Every row comes from one small tree of marks. The marks that hang from a mark follow it in brackets, in the order of their numbers. Every link used is in the known rows. Which tree was each row made from?
Known rows
K460{K734}: [ -4.5  -4.0  25.7   0.3  -1.2  -4.3   9.0  -1.7  -0.3   2.2  -4.4   4.9
   1.9   0.0   6.7  -3.4  -2.6  11.4  21.1 -12.4  -2.7   0.3  -5.6   7.6]
K47{K460{K513} K718{K175 K734}}: [ 15.5   7.3  48.1  -0.4 -25.9 -29.9 -30.5  39.9   7.8 -22.2 -11.9  19.3
  -0.5  -7.2   2.1  -2.3  -0.3   0.8  37.9 -19.8  11.9   5.5 -37.5  23.7]
K175{K718{K47 K513 K734{K460}}}: [ -8.9 -35.3  -3.4   0.8 -14.7  31.3 -60.6  -1.2  16.1 -16.0  -2.9  36.7
 -11.0  -5.8  26.3  -2.0   1.4 -30.9  -4.8   0.1  -6.2 -13.5 -28.8   2.1]
K379{K362{K846} K460{K513{K718{K175}} K734}}: [ 50.5   5.6  18.7  10.0 -21.1 -23.0 -42.4  -9.8  -7.5 -13.8 -36.5  26.0
  14.0  12.4  37.2  10.0  -5.9  44.5  50.4 -19.1  -2.3 -19.8 -15.7  27.7]
K175{K718{K734}}: [ -3.1 -15.5  22.8  -2.9  -0.6  22.8 -15.1  -4.0  -1.3   4.2  10.6   6.5
  -6.9  -1.4  19.9  -8.1   0.3  -3.5   8.3  -6.9  -3.4   6.8 -22.2  16.9]
K379{K362{K846} K460{K734}}: [ 36.7  22.7   7.2   9.0 -18.0  -6.6  -4.6 -20.3  -3.9   3.4 -11.1  15.9
   9.1   1.6  44.2   3.9   5.6  30.4  34.4  -5.0  -8.6 -21.9 -14.1  20.3]
K379{K362 K460{K513{K718{K47}} K734}}: [ 12.4   5.1   6.7   4.3 -27.5 -18.0 -32.9   9.2  -5.1 -17.6 -22.7  27.0
  12.9  13.0  30.1  -0.5  -0.6  10.6  38.4 -24.2  -3.3 -38.9  -3.8  17.5]
K945{K846}: [ -7.8   1.4   5.9   3.2  -9.9  12.1  13.4  -9.3   6.0   5.9 -18.5  12.2
  -2.9  -2.9  -5.2   3.6  -6.9   6.8  -8.8   5.8   2.5   4.8  -6.9  -9.7]
K734{K460{K513}}: [  5.8 -17.3 -13.0  -0.3  -6.9 -18.2 -49.3 -15.3   9.9  -6.6 -12.5   5.9
   1.2   6.7  -9.6   1.3  -3.7  -3.7  20.2  -7.8   1.1  -1.0   4.3  15.5]
K734{K460{K513{K718{K47}}}}: [ -4.8 -20.6 -20.6   2.0 -16.8 -16.0 -74.0   1.3   2.5 -19.2 -23.4  13.0
  -1.0  15.9  -7.6  -2.2  -1.7 -13.2  19.6 -17.8   0.1 -16.8   1.3   4.3]
K846{K362}: [  3.0   1.1  -1.9   3.7   0.3 -14.0   3.2   3.5   7.6   1.9  -2.6  -0.8
   1.8   2.7  11.3  -1.2   7.0  -0.8 -26.0   4.3   6.0   7.2   8.1  15.6]
K718{K47{K460} K175 K513 K734}: [  6.6  -0.7  17.3   3.9 -17.7   5.9 -23.4  43.8  21.6 -31.7 -11.9  47.8
  -7.5 -26.2  19.6   5.1  -1.1 -22.9  -4.0   4.9   0.0 -16.5 -35.3 -12.4]
K679{K362{K846}}: [ 11.1  -4.6   1.2  11.0 -11.2   1.8  -2.7 -15.4  -2.6   5.4  -3.0  -8.2
  -7.0  14.0  14.7  12.0   0.1  -1.0   2.6  17.0  -1.7  -1.8   0.5   3.3]
K460{K513{K718{K47 K175}} K734}: [  2.5 -15.2  28.4   3.2 -13.6 -12.5 -31.3  13.6   2.8 -25.1 -29.9  25.4
   3.7   7.4   8.2  -2.8 -14.5  11.1  32.2 -24.9   4.1 -13.4 -12.9  -1.7]
K47{K718{K175{K460} K513 K734}}: [  2.2 -24.0  20.8   7.1 -22.9   2.9 -41.5  27.3   0.7 -28.7   0.2  32.1
   0.6 -11.0  26.3  -5.3  -1.8 -17.5  -5.6   6.8   3.0   1.3 -36.2   4.6]
K379{K460{K734}}: [  4.0   7.5  13.1  -2.9  -3.8 -11.9  -4.9 -11.3  -1.6   6.7  -4.7  11.7
   4.5  -3.7  16.1  -4.7  -2.3  13.1  28.8 -12.3  -5.4 -14.8  -5.1  13.6]
K734{K460{K513{K718{K47 K175}}}}: [  9.1 -21.4 -23.4   1.7 -12.9 -18.3 -80.6   0.9   9.3 -23.9 -28.9  20.9
  -0.2  12.7  -3.4  -3.9  -7.2  -4.9  17.5 -14.0   6.7  -7.2  -5.6  -3.9]
K734{K460}: [  0.6  -9.8 -26.9  -2.0  -1.8 -10.2 -40.8 -14.6   7.6   3.7  -3.5   0.3
  -1.1   4.8  -4.7  -5.4   4.5  -5.2   3.7  -1.4  -0.3   6.8   0.3   6.3]
K175{K460{K513{K718{K47 K734}}}}: [-12.9 -20.0   5.7   7.8 -22.0   3.4 -67.2  18.3 -10.0 -29.1  -4.6  23.0
  -2.4   3.0  20.2  -9.6  -6.4 -24.6  19.6  -7.5  -5.4 -24.2 -12.5   8.9]
K175{K460{K513 K734}}: [ -1.6 -15.2  21.0   6.9  -9.3 -17.3 -35.6  -9.5  -5.3 -11.3  -4.5   3.1
   5.8   1.4  16.3 -12.8 -13.1   0.3  41.8 -12.1  -4.2  -6.0  -4.2  20.8]
K47{K460{K513{K718} K734}}: [  0.4   3.1  41.1   1.4 -13.5 -42.1 -36.3  21.7  -5.7  -9.8 -26.3  -4.4
   2.8   9.2  -8.6  -1.3  -4.5  13.6  55.0 -38.1   0.2  -6.8  -7.2  33.2]
K460{K513{K718{K47}} K734}: [-12.1 -11.0  33.0   3.8 -16.8  -8.8 -25.0  12.8  -4.8 -19.4 -24.1  18.6
   1.9  10.8   4.7   0.5  -9.9   4.1  35.0 -27.5  -2.1 -23.4  -4.8   5.3]
K175{K460{K734}}: [ -6.2  -6.6   5.6   5.4  -4.9  -7.8 -25.7  -9.9  -7.9  -0.5   5.2  -3.5
   3.2  -0.2  22.0 -20.3  -5.5  -0.7  25.7  -5.3  -5.5   0.6  -5.8  11.0]
K175{K460 K718{K47 K734}}: [ -9.7 -16.3  -5.5   5.2 -10.2  28.6 -52.4  -2.5  -3.7  -8.1  20.9  10.6
  -9.6  -3.0  45.3 -27.3  -4.0 -30.8  10.2   1.9  -7.4  -7.3 -25.6   3.4]
K47{K460{K734}}: [ -0.6  18.0  27.9  -0.1  -6.2 -25.9  -5.1  12.3   2.6   3.1  -6.9  -4.8
   0.2  -5.0   3.5  -8.0   0.3   6.1  35.0 -19.3  -0.7   2.2 -12.7  17.6]

Write each row's tree
[-11.0 -22.7  -8.6  -3.4  -9.3  -3.6 -62.2   1.1  -1.4  -1.7  -8.7  14.8
  -3.3   7.6  -4.5  -2.3   8.3  -3.9   3.1 -12.3  -4.0   3.0 -11.0  20.1] -> K513{K718{K734{K460}}}
[ 13.8 -17.4  11.1   0.6  -2.1 -17.8 -37.3   9.0  -2.0 -18.3 -25.4   9.3
   4.5  10.5  -7.6   4.4 -11.6  13.9  14.6 -14.7   7.7   1.0  -1.5   8.9] -> K460{K513{K718{K175}}}
[  2.4 -19.3  22.1   1.7 -17.6   5.6 -38.6  27.3   6.4 -31.2 -20.6  39.7
  -2.0  -1.0   9.2   3.9  -8.6  -4.3  12.2 -11.0   2.7 -16.1 -21.6  -2.7] -> K460{K513{K718{K47 K175 K734}}}
[  8.0 -14.0   9.1   9.0 -13.1  -9.0 -44.1  -0.1   5.8 -26.4 -10.2  23.1
   3.6  -3.5  31.1 -18.2 -19.7  -7.6  37.5  -5.7   1.0 -11.5 -15.7  -4.2] -> K718{K47 K175{K460{K513 K734}}}
[  1.0 -24.1 -11.2   0.0  -9.4 -25.9 -71.4  -7.7  -1.6  -8.4 -23.2   0.4
   2.9  18.5 -16.3   2.5  -1.2   1.8  21.5 -19.0   0.7  -2.0   5.2  22.2] -> K734{K460{K513{K718}}}
[ -6.9 -22.1  19.3   6.9 -11.0 -24.6 -57.6  -2.0 -17.1 -13.3 -14.0  -3.3
   7.3  14.5  11.1 -13.2 -11.2   4.2  44.3 -23.4  -3.6  -7.4  -0.1  27.4] -> K175{K460{K513{K718} K734}}
[  1.0 -19.7  16.3   3.9 -13.6  28.6 -10.4  29.3  18.6 -31.5  -9.6  58.1
  -5.0 -20.9  21.6   9.7  -4.6 -17.9 -22.5  12.3  -0.7 -18.8 -28.3 -22.6] -> K718{K47 K175 K513 K734}
[  9.0   1.2  28.7  -0.9  -8.8 -20.8 -13.5 -12.3   0.6  -4.3 -14.0  17.2
   7.5  -1.9  11.3   1.4  -9.8  15.6  46.5 -17.3  -3.8 -22.5  -2.6  22.7] -> K379{K460{K513 K734}}
[  7.8  -2.4 -31.7   7.8  -6.0   2.7 -43.3   1.4   3.0 -17.7   6.1  12.9
  -1.1  -4.6  28.7 -22.2  -9.5 -20.8   0.8  12.7   3.2  -5.0 -11.1 -20.8] -> K718{K47 K175{K460}}
[ 41.9  14.4  19.6  10.4 -22.6 -13.9 -15.5 -19.5  -1.7  -7.3 -21.8  21.6
  11.6   4.2  39.2  10.9  -2.6  34.3  49.9 -11.2  -7.5 -27.8 -10.7  28.1] -> K379{K362{K846} K460{K513 K734}}
[  7.9 -23.8  29.7  -0.4  -8.6  -6.4 -37.3  18.4   0.2 -22.3 -20.5  27.5
   2.0   2.4  -1.0   6.8  -8.9  11.0  14.9 -14.1   3.7  -1.9 -15.6  15.3] -> K460{K513{K718{K175 K734}}}
[ -6.4 -21.3  34.0   0.1 -12.5  -1.7 -30.7  17.9  -7.6 -16.4 -15.6  19.6
   0.4   5.9  -4.1   8.8  -2.6   2.2  17.8 -16.5  -1.6 -10.1  -8.0  23.1] -> K460{K513{K718{K734}}}
[ 16.9 -14.3 -10.3   7.0  -3.2 -16.6 -49.5  -4.4   0.9 -18.1  -5.0   6.4
   5.4  -0.2  15.3 -11.6 -16.4  -3.9  19.6   3.4   5.2   3.8  -4.0   4.4] -> K718{K175{K460{K513}}}
[-10.1  15.3  16.1   2.4 -17.4 -22.2 -29.1  26.0  -3.9  -8.4 -16.6   2.4
  -3.0   3.8   5.8 -11.8   2.3  -2.2  35.6 -29.4  -1.6 -14.1 -15.2   6.8] -> K513{K718{K47{K460{K734}}}}
[-11.5 -26.4  -8.7   2.8 -19.4  20.2 -44.0  14.1  19.2 -22.6  -8.3  49.4
  -8.3 -13.2  12.9   8.4   4.3 -30.8 -14.9   7.7  -7.5 -22.4 -21.3  -8.9] -> K718{K47 K513 K734{K460}}
[ -3.3   7.7  14.5  -0.6 -13.2  12.3 -34.3  20.6   5.5  -4.5   9.3   8.4
 -13.1  -8.5  27.3 -16.1   2.8 -22.4  21.9 -13.3  -2.6  -7.4 -33.1   8.9] -> K175{K718{K47{K460} K734}}
[ -4.0 -20.4   4.0   2.9  -3.9  18.8 -50.7 -11.8  -8.4   1.2  20.1  -0.9
  -6.0  -0.3  37.0 -22.9  -3.2 -16.6  13.1  -0.9  -6.2   7.9 -19.9  21.2] -> K175{K460 K718{K734}}
[ 49.4   0.7  10.9   8.5 -24.3  -6.2 -51.8   2.1  -4.6 -21.1 -28.4  38.5
   9.2   4.3  37.7  16.2   0.3  28.9  27.0  -6.1  -2.0 -22.1 -23.3  26.5] -> K379{K362{K846} K460{K513{K718{K175 K734}}}}
[ 13.7  -4.5  29.1  -0.8 -13.3 -27.2 -51.1  34.0   3.4 -20.5 -22.2  18.0
   0.1  -2.7  -3.0   1.9  -4.6   6.4  29.9 -21.8   4.9   1.3 -22.6  25.5] -> K47{K460{K513{K718{K175 K734}}}}
[ -4.4 -41.3   7.1  -0.7  -8.0  19.7 -59.1  -8.3  12.6  -5.4  -2.7  24.8
  -7.9  -3.8  17.7   2.7   2.3 -16.1  -2.0  -2.8  -5.2  -0.4 -24.1  19.0] -> K175{K718{K513 K734{K460}}}
[ -5.4 -29.8  31.5   0.6  -5.3  31.1 -18.4   7.6   5.4  -9.1   1.3  24.6
  -6.7  -8.8  23.5   5.7  -1.6 -11.7  -4.8  -0.7  -5.5  -5.5 -24.4  13.2] -> K175{K718{K513 K734}}
[ 30.6  12.5  12.6  13.1 -32.5  -9.6 -39.3  -3.6 -10.5 -19.0 -32.6  28.7
   9.5  12.7  40.7   9.5  -0.5  22.2  50.2 -20.2  -8.2 -43.9 -13.2  17.3] -> K379{K362{K846} K460{K513{K718{K47}} K734}}
[ -6.0 -31.1  19.8   7.3  -3.6   7.8 -42.3 -13.2  -6.3  -6.5   2.4   1.4
  -0.1   1.0  38.2 -15.3 -11.3  -9.2  22.2  -8.3  -7.3  -2.6 -15.4  17.5] -> K175{K460{K734} K718{K513}}
[ 17.7  -1.6   7.5   0.1 -23.3 -10.9 -39.9  13.0  -8.7 -15.5 -13.3  29.0
  11.3   6.6  22.2   8.1   6.4  10.2  20.2 -14.2  -3.4 -27.0  -7.7  35.4] -> K379{K362 K460{K513{K718{K734}}}}
[  4.5  16.3   5.1   3.9 -16.8 -21.8 -25.5  24.1   8.9 -19.6 -11.7   8.8
  -3.2  -4.3   1.5  -1.4  -4.0 -16.5  30.6 -12.2   2.2 -19.8  -7.6   1.7] -> K718{K47{K460{K513}}}
[ 13.9 -26.9   5.5  -2.8  -8.8  -9.8 -56.6  -5.1  18.9 -16.0 -14.7  34.0
  -0.3  -4.4   0.9   2.3  -6.4   0.8  15.1  -3.1   3.5   6.3 -18.3  15.2] -> K718{K175 K734{K460{K513}}}
[  1.6 -28.3  18.2   3.5  -9.2   9.2 -59.6 -10.4  -7.0  -8.8  11.4   4.3
  -3.0   1.6  32.1 -17.1 -12.0 -13.9  31.9  -7.3  -4.5   0.3 -17.7  30.1] -> K175{K460{K513} K718{K734}}
[ 41.6  24.6 -20.8   9.3 -16.1  -3.4 -12.4 -17.9  -4.5   0.5  -7.2  10.5
   7.1   1.3  37.4   9.9   7.9  20.1  14.1   6.6  -6.1 -22.0  -7.9  11.3] -> K379{K362{K846} K460}
